Every row comes from one small tree of marks. Brackets hold a mark, then the marks that hang from it, in alphabetical order. Every link used is in the known rows. Which tree was each row made from?
In the rows, zero is written as 128.
Known rows
[pavat [sibu [fufa nozele [vafevon vipo]]]]: [ 94 132 123 151 104 126 112 120 157 166 139 137 141 134 116 104 170 128
 174]
[vipo [nozele [pavat sibu]] vafevon]: [175 136 150 177 158  77  36 141  86 123 114 119 141 168 110 130  51 125
 113]
[pavat [sibu fufa [vipo nozele vafevon]]]: [139 129 151 136 143 125 110 125 133 155 145 145 169 114 131 119 101 159
 155]
[nozele [pavat [sibu fufa]] vipo]: [128 164  93 148 123 125 126 114 103 171 141 152 145  96  57 151 116 155
 133]
[vipo nozele]: [143 137 138 143 148  94  78 146 112 143 146 126 109 154 109 102 123 127
 169]
[sibu fufa]: [105 140  97 108 154 126 146 108 142 166 154 140 107  97  86  91 176 149
 201]
[nozele [pavat sibu] [vipo vafevon]]: [161 154 108 160 127 104  88 130  85 152 119 137 146 116  64 172  75 143
 105]
[vafevon [pavat [sibu fufa]] [vipo nozele]]: [129 149 176 147  83 141  82 119  90 138 139 148 184 188  97 119  85 128
 192]
[sibu [fufa [nozele pavat] vafevon] vipo]: [ 85 120  78 143 173 114 135 114 205 202 117 125 114  68 101 144 184 165
 167]
[nozele pavat [vipo vafevon]]: [163 151  90 152 149  96  93 130  98 160 113 130 123 106  47 182  90 148
 115]
[fufa nozele sibu vafevon]: [ 50 115  77 188 140  50  38 165 212 177 116 107  85 140 134 144 196  82
 167]
[fufa nozele sibu]: [ 64 128  90 156 133  54  43 169 172 171 136 131  98 139 123 117 177  97
 180]
[sibu [fufa vafevon] [vipo nozele]]: [114 116 112 141 180 123 135 115 193 187 135 130 130  84 116 152 154 171
 173]
[vafevon [pavat sibu] vipo]: [124 152 162 119  76 132 103 128  71 135 136 140 165 183  80 110 101 118
 194]
[pavat [sibu [fufa vafevon] [vipo nozele]]]: [115 129 138 142 139 130 125 124 153 166 146 140 156 111 131 116 134 153
 161]
[vipo nozele [vafevon pavat]]: [179 138 163 162 150  93  27 144  92 114 116 115 127 173 126 122  51 116
 145]
[vipo nozele vafevon]: [178 124 152 162 162  81  43 146 112 129 122 115 124 161 120 134  77 125
 139]

Which tree is each row?
[136 133 135 143 125  95  97 132 102 159 131 133 144 176  54 145 118 136
 174] => [vafevon [vipo [nozele pavat]]]
[100 129 101 115 168 136 155 109 176 182 131 129 120  72 106 134 159 165
 188] => [sibu [fufa [vafevon pavat]] vipo]
[132 156 157 123 115 125  92 142  79 130 139 135 138 145 124  85  88 125
 172] => [vafevon [pavat [sibu [vipo nozele]]]]
[116 149  97 165 107  99  76 142 132 174 122 134 118 123  87 130 147 129
 137] => [fufa [nozele [pavat sibu] vipo]]
[104 146 101 152 120  84  78 144 124 159 121 125 105 139  97  85 158 118
 151] => [fufa [nozele [pavat sibu]]]
[147 116 132 131 186 118 114 117 164 173 134 139 151  89 118 154 108 180
 164] => [sibu fufa [vipo nozele vafevon]]
[123 157 150 122 121 137 103 126  96 138 145 143 145 131 123  85  96 137
 180] => [vafevon [pavat [sibu fufa [vipo nozele]]]]
[125 159 145 110 113 128 107 138  78 132 139 135 134 135 116  81 100 126
 177] => [vafevon [pavat [sibu vipo]]]
[121 128 135 133 131 123 112 125 151 167 137 144 158 104 133 112 131 154
 159] => [pavat [sibu [fufa nozele] [vipo vafevon]]]
[142 132 145 117 132 112 115 142 108 148 138 134 151 122 120 111 107 144
 151] => [pavat [sibu [vipo vafevon]]]
[114 164 139 117 109 138 107 121  84 130 147 140 130 137 111  66 114 122
 189] => [vafevon [pavat [sibu fufa]]]
[167 147 119 138 123 121  85 135 108 150 126 131 124 115  84 169  94 136
 147] => [nozele [vipo [vafevon pavat]]]
[176 134 137 171 172  71  38 141  93 128 109 114 123 161  98 137  61 127
 121] => [vipo [nozele pavat] vafevon]
[120 121  98 134 179 108 113 116 177 187 115 133 133  73 102 146 140 175
 157] => [sibu [fufa [nozele pavat]] [vipo vafevon]]
[138 149 136 160 144  88  71 142  87 138 138 130 128 160  98 100  96 127
 143] => [vipo [nozele [pavat sibu]]]
[133 149 132 160 149  97  80 131  96 143 141 136 132 151  98 100 104 135
 147] => [vipo [nozele [pavat [sibu fufa]]]]
[ 80 125 111 166 162  73  56 161 166 159 122 116 117 137 134 166 118 105
 166] => [fufa [sibu [vipo nozele]] [vafevon pavat]]
[ 89 133  89 185 127  81  70 140 163 166 100 102  89 140 107 112 177 102
 136] => [fufa [nozele [pavat sibu]] vafevon]
[103 124 107 145 145 124 131 105 172 175 136 128 122 121  85 137 174 143
 192] => [sibu [fufa [vafevon [vipo nozele]]]]
[153 130 159 135 136 108  93 146 110 144 138 135 159 135 133 117  89 143
 143] => [pavat [sibu [vipo nozele vafevon]]]
[ 79 116  92 170 180  54  70 159 178 174 122 116 113 125 117 177 137 115
 151] => [fufa [sibu [vipo [nozele pavat]]] vafevon]
[110 145 120 145 122 114  99 134 120 136 122 107  99 146 113  99 141 100
 167] => [fufa [vafevon [pavat sibu]]]
[137 150 180 146  80 129  70 134  74 131 136 141 177 203  96 118  76 117
 183] => [vafevon [pavat sibu] [vipo nozele]]
